Known rows, with every step that occurs:
m-k-q: -13 -73 -50 -128 411 201 -137 110 -49 7 -62 209 26 140 19 -214 170 195 4
 180 279 -167 -220 -23 -200 -313 -44 60 245 -103 342 -197 87 292 44 366
 166 125 -210 202 -107 142 245 -317 30 -228 117 -77 -299 48 -448
k-q: -46 -33 -17 48 242 261 -151 -57 83 -20 204 119 76 97 -68 -234 106 112
 -10 179 103 -106 -229 -36 -188 -230 25 119 123 -81 148 -134 197 189 124
 273 208 150 -190 15 -77 119 -291 -219 10 -72 191 -123 -180 21 -319
s-m-f: 28 -195 -157 -333 -6 -34 -227 -60 -79 98 -261 33 202 -120 227 -38 -383
 297 109 257 272 -249 -93 215 278 -275 136 -84 159 -117 -200 -104 -77
 -20 -217 236 97 128 -76 -127 -8 76 -63 189 187 2 184 -81 -140 -226 -330
k-b-n: -16 -79 276 18 -32 168 -31 -160 213 1 -174 83 70 -377 -113 -251 510 337
 -130 107 134 -18 -256 165 -22 -29 -56 283 86 -145 -201 -156 252 -85 165
 140 167 100 -119 44 108 113 -283 -55 78 175 271 -133 -37 -58 -344
n-b-k-w: 138 -222 102 8 229 369 231 -57 -5 245 -498 53 -23 18 -33 -168 631 97 227
 125 116 10 -255 94 -245 47 197 -74 -88 12 200 -34 154 -8 229 53 158 -73
 28 7 131 0 -440 -524 126 199 241 -167 -306 -406 -62
f-m-n-b: 249 -79 288 -54 329 317 -21 51 -183 135 -498 10 28 -131 138 56 426 -92
 46 115 296 44 -218 -76 -117 194 20 223 206 81 -285 -128 278 -155 -205
 69 148 -8 -53 -9 81 52 49 -190 175 313 -188 -82 -138 144 -461
s-m: 0 17 -128 -219 9 -26 -77 -158 -111 100 -93 -4 206 104 200 -113 -359 210
 -132 295 122 -148 -170 176 148 -152 41 45 19 -70 -178 -81 144 -43 -146
 263 148 247 -61 -138 -15 91 -395 -221 -74 -27 9 -132 -46 -150 -407
w-n-m: 58 -211 256 78 167 145 194 40 115 -51 -298 -29 -4 -286 -35 -7 62 185
 -185 113 289 -88 -158 69 -423 95 88 721 95 111 16 -4 232 12 -303 283
 167 81 -69 68 -3 43 -247 210 107 117 82 -20 -103 6 158
w-n-b-k-m: 159 -267 430 28 305 232 242 33 109 202 -627 62 -90 -71 -53 -163 535 445
 -50 239 230 -90 -169 -47 -492 127 -242 141 54 71 -7 162 417 -131 -7 209
 186 66 -37 159 93 104 -235 -240 293 278 126 -20 -216 -52 -249
m-n-b-k-q: 96 -182 180 -92 417 341 47 124 -65 342 -274 224 -55 -132 -52 -219 577
 103 -155 128 188 -156 -232 -226 -343 51 -122 -142 66 20 54 -20 307 -37
 -89 180 218 84 -120 -3 34 31 -132 -438 254 201 256 -87 -272 -24 -651
w-n-b-k-m-f: 145 -444 360 -112 246 193 73 121 95 186 -743 89 -40 -241 17 -75 451 564
 185 194 351 -237 -119 34 -279 6 -91 -7 212 15 -50 110 207 -77 -49 202
 163 -29 -59 160 80 80 61 124 476 295 252 9 -313 -132 -211
w-n-m-k-b: 193 -317 322 -64 324 208 98 53 228 -120 -550 42 37 -384 -57 -151 505 328
 -192 38 384 -244 -179 162 -375 -36 74 473 305 -10 116 -177 325 148 -329
 376 25 150 -149 318 46 136 56 -120 180 3 14 40 -162 -15 -225
f-m-k: 88 -86 77 -198 522 153 -70 95 -137 75 -357 65 72 -26 189 104 274 11 220
 186 365 -25 -212 40 4 -131 -82 207 239 5 51 -215 -22 108 -60 262 98 -6
 -58 115 -93 144 576 -322 1 -18 -104 -112 -207 5 -312
s-m-n-b-k: 178 -139 116 -277 195 59 146 70 -190 429 -583 143 14 -234 172 -107 238
 180 -289 224 240 -158 -173 -60 -118 157 -22 -229 -8 55 -256 17 161 -287
 -352 121 183 130 28 -113 89 -21 -52 -373 166 329 132 -61 -213 -171 -646
m-n-b-k: 144 -136 251 -140 136 167 197 180 -106 315 -605 115 -60 -231 46 -68 462
 -36 -224 60 251 -77 -233 -83 -284 113 -123 -152 45 78 -155 28 96 -215
 -190 22 224 51 34 47 89 -48 74 -162 164 378 138 -74 -297 -126 -465
f-m-k-q: 47 -94 37 -147 789 300 -159 44 -114 82 -42 157 70 -29 62 -82 325 130 225
 243 288 -102 -204 -111 -98 -197 -64 231 259 -74 275 -259 218 252 -17
 393 125 55 -216 72 -159 195 345 -548 99 -134 18 -109 -216 75 -570
k-w: 23 -139 -31 -19 51 219 -1 -139 35 -23 -109 -32 41 273 2 -180 161 102 341
 125 90 -48 -226 149 -62 -226 304 105 25 -40 178 -158 188 175 205 146
 163 33 -79 3 24 79 -508 -136 -104 -29 152 -159 -186 -302 146
b-n: -127 11 157 -50 -82 23 26 -27 7 95 -186 64 24 -215 -2 -64 158 232 -113
 180 146 76 -240 98 22 -23 -122 296 14 -118 -131 -77 -75 -140 202 118
 266 49 -71 -28 67 35 -82 163 19 178 287 -162 -132 -64 -172
f-m-k-u: 228 -159 128 -99 606 201 -69 132 -74 -95 -358 206 91 -167 257 -16 411
 281 400 326 384 -145 -235 -74 -105 -183 105 268 218 64 210 -256 96 126
 -85 361 142 -39 -215 207 -137 150 500 -66 166 -3 47 -141 -213 149 -356
b-n-m: -20 -59 262 71 265 215 216 62 -108 -4 -390 70 -39 -651 21 -33 153 255
 -128 180 258 91 -138 99 -144 188 83 571 7 -27 5 -123 112 -158 -105 106
 199 -56 -91 23 112 -7 -175 133 143 260 344 -87 -181 -103 -60
w-n-b-k: 116 -209 241 -37 -15 76 191 36 152 311 -482 45 -20 -101 -64 -30 483 48
 -299 95 212 -23 -252 -52 -452 155 -212 171 -9 56 -149 172 48 -165 134
 103 220 72 46 9 96 3 -57 -212 235 239 92 -80 -162 -102 -178
f-m: 107 -49 117 29 417 228 -116 -80 -79 33 -113 -58 114 -30 110 79 197 -107
 307 208 191 75 -227 -49 30 -23 -80 381 105 41 -129 -119 182 1 48 140
 132 11 -54 -104 -63 122 -33 -261 -7 117 -107 -181 -48 3 -207

Rows:
124 -283 161 48 -130 203 116 -105 188 70 -426 -43 15 256 -111 -112 494
 151 20 74 172 -81 -259 142 -374 29 204 346 65 2 5 25 258 56 194 184 147
 40 -70 111 124 57 -624 -88 132 3 -7 -99 -116 -99 165 | k-w-n-b
53 -305 234 -176 390 195 -15 113 -18 63 -522 109 15 -266 77 -132 167 500
 337 233 325 -205 -113 63 -21 -207 -92 -198 184 -5 61 -5 63 -48 -70 165
 160 -24 -49 107 -9 81 204 151 344 210 344 -43 -365 -223 -284 | b-k-m-f
150 -29 160 -67 -81 169 10 122 -90 79 -464 56 32 49 69 -46 247 1 -196 9
 257 -41 -205 38 -160 76 41 52 162 66 -243 -74 92 -111 -202 32 146 64
 -39 179 110 -4 -44 80 124 234 -76 -50 -243 81 -396 | m-n-b
104 -567 199 -127 410 191 207 71 50 95 -613 40 -73 -472 -26 -44 373 427
 280 125 390 -257 -114 83 -272 -11 298 292 78 67 232 -2 224 35 -256 225
 140 -113 -45 -12 24 -13 -91 273 354 228 478 -17 -292 -358 166 | b-k-w-n-m-f
104 -113 216 -157 445 117 -89 41 -152 55 -291 20 14 -140 185 46 194 2
 148 129 296 -67 -195 -143 52 -43 -28 225 207 28 -221 -160 239 -95 -268
 142 195 69 -67 -107 -86 73 166 -46 34 233 -98 -111 -60 118 -383 | f-m-n
79 -244 45 -60 225 255 -41 164 -96 -96 -431 -5 33 -487 101 22 -89 126
 248 87 366 -89 -53 120 -22 -60 229 268 205 83 96 -155 -38 36 -279 109
 50 -102 -84 83 61 1 105 402 275 184 242 -30 -313 -146 -45 | n-m-f
96 -99 272 -156 285 139 0 39 -133 -75 -339 58 -20 -25 110 -177 130 483 9
 201 276 -150 -158 -4 -118 -126 10 57 237 40 -91 -111 360 -56 -347 231
 217 135 -136 172 -34 102 -41 258 70 206 48 -13 -193 164 -410 | k-m-n
152 -266 209 -123 330 295 223 37 -100 294 -611 99 -87 1 28 -156 657 160
 170 129 185 -103 -250 16 -205 60 208 -179 -18 15 97 -46 264 -69 20 47
 194 -40 2 -3 135 -33 -389 -336 143 280 231 -108 -314 -305 -162 | m-n-b-k-w
174 -154 340 44 383 350 185 47 -40 196 -563 81 -25 -143 43 -196 436 299
 34 257 185 -5 -162 -17 -328 88 -140 -57 54 39 61 71 333 -130 27 111 154
 8 -26 197 121 75 -209 -360 274 308 113 -88 -332 -125 -370 | n-b-k-m
163 -268 197 -85 -20 163 125 9 130 116 -607 23 -4 281 -44 -67 542 255
 -10 74 282 -102 -244 176 -377 -33 179 256 143 -13 125 -28 124 134 109
 268 130 39 -75 216 96 75 -203 -123 168 -40 -22 -60 -246 -118 36 | m-k-w-n-b
27 -252 189 -59 212 208 18 157 -71 -10 -542 85 5 -780 61 27 38 338 151
 149 387 -44 -82 146 34 58 164 367 170 7 -23 -128 -35 -92 -209 91 151
 -140 -121 61 101 -22 124 528 319 270 460 -33 -289 -176 -72 | b-n-m-f
225 -97 377 -35 142 324 47 108 -118 6 -568 74 -6 -11 95 -142 345 382 -77
 166 276 -69 -182 63 -196 53 35 42 234 41 -96 -69 387 -129 -279 105 144
 50 -115 274 121 62 -175 -10 206 254 -73 -7 -261 97 -489 | k-m-n-b
45 -168 318 -121 507 207 -32 -77 50 82 -438 120 58 -508 52 -94 731 348
 79 200 302 -2 -250 114 62 -15 -98 344 222 -185 -103 -258 232 -36 5 243
 103 26 -134 72 47 175 197 -385 193 161 156 -140 -89 -22 -538 | f-m-k-b-n
92 -136 402 123 300 364 146 -81 92 -75 -409 58 -1 -799 -84 -182 439 355
 -90 125 229 22 -182 118 -202 205 92 576 98 -83 -46 -202 406 -125 -214
 172 93 -5 -112 68 177 60 -376 -40 218 283 350 -63 -113 -102 -204 | k-b-n-m
66 -345 279 -13 287 301 7 46 42 -80 -576 92 29 -885 -22 -96 343 418 142
 132 372 -118 -99 201 -8 48 161 279 215 -30 -82 -203 212 -67 -271 121 70
 -89 -140 71 153 34 -28 283 431 302 443 -18 -205 -177 -228 | k-b-n-m-f
187 -290 22 -212 51 41 124 -100 71 203 -624 21 70 208 71 -102 296 408
 -84 222 273 -252 -217 250 -257 -19 234 158 116 -69 45 -59 292 92 -101
 376 83 118 -100 142 116 94 -337 -343 158 -96 -48 -34 -187 -178 -130 | s-m-k-w-n-b
249 -320 209 -78 339 260 128 -52 60 136 -651 -19 11 150 19 23 662 226
 201 146 314 -67 -241 106 -324 68 145 388 187 27 99 -92 321 108 35 294
 71 -65 -94 157 52 118 -88 -436 175 6 -137 -70 -177 -109 -21 | f-m-k-w-n-b
109 -380 287 36 445 219 385 4 84 93 -489 11 -105 -336 -76 -98 423 343 47
 153 248 -155 -191 -11 -491 116 265 515 -43 66 259 25 372 42 -176 254
 176 -6 -27 -24 40 3 -422 -65 114 150 308 -53 -189 -280 290 | b-k-w-n-m
234 -282 321 62 26 181 171 98 209 147 -488 200 39 -209 21 -144 608 283
 -135 219 258 -203 -246 -93 -487 100 13 190 -7 123 22 73 178 -100 63 282
 257 73 -128 94 -2 34 -87 57 279 211 263 -107 -170 39 -190 | w-n-b-k-u
96 -178 88 -261 490 220 49 -1 -159 400 -332 245 43 -192 50 -237 310 298
 -254 271 204 -281 -192 -162 -226 58 -45 -184 23 -30 -46 -20 436 -99
 -258 284 191 186 -104 -153 6 43 -295 -705 239 133 216 -64 -213 -78 -841 | s-m-n-b-k-q
178 -273 111 -280 363 218 238 -89 -184 392 -647 102 -7 -89 112 -201 408
 368 90 253 160 -229 -221 69 -105 46 316 -257 -90 -5 24 -65 425 -159
 -226 159 159 61 -3 -160 103 -4 -551 -558 120 215 171 -84 -271 -403 -403 | s-m-n-b-k-w
223 -189 236 -25 410 349 52 71 90 -118 -493 68 38 -400 23 -191 444 193
 -71 84 340 -152 -195 180 -232 -78 123 263 284 12 146 -285 229 153 -287
 275 -30 54 -116 362 70 118 63 -327 170 56 -10 -22 -256 -108 -346 | n-m-k-b
119 -50 149 -2 97 231 159 79 -24 308 -478 65 -3 -116 22 -56 449 -125
 -134 117 164 48 -222 -54 -274 138 -159 -40 -35 43 -35 58 8 -145 161 -17
 174 -16 54 50 130 -8 -27 -411 150 353 139 -125 -282 -236 -301 | n-b-k
71 -373 151 -168 400 70 74 -87 108 51 -386 1 8 169 14 30 500 333 339 201
 313 -179 -253 88 -245 -148 161 435 172 -20 176 -109 260 213 22 405 156
 34 -92 54 -97 157 21 -254 52 -103 -45 -72 -116 -44 100 | f-m-k-w-n
-1 -99 221 -116 404 114 206 221 -118 32 -601 139 -56 -573 74 30 195 356
 -113 155 408 35 -133 155 -81 20 10 381 161 -42 162 -199 -23 -25 -230
 245 143 -47 -125 266 85 21 422 76 155 121 290 -49 -346 -57 -225 | b-n-m-k
39 -279 162 -68 588 230 77 165 42 -16 -235 168 -43 -218 -60 -157 267 346
 -170 170 393 -227 -189 -38 -473 -122 27 505 253 30 377 -149 281 253
 -219 510 165 99 -228 254 -67 125 142 -184 222 -162 137 2 -277 79 -213 | w-n-m-k-q
142 -224 57 -69 498 338 204 76 -114 -52 -536 42 -42 -134 74 -82 279 306
 328 160 315 -81 -167 183 -188 -143 431 203 126 -14 482 -285 191 233
 -192 248 75 -107 -89 204 23 39 -19 -153 33 -43 190 -68 -390 -285 123 | n-m-k-w
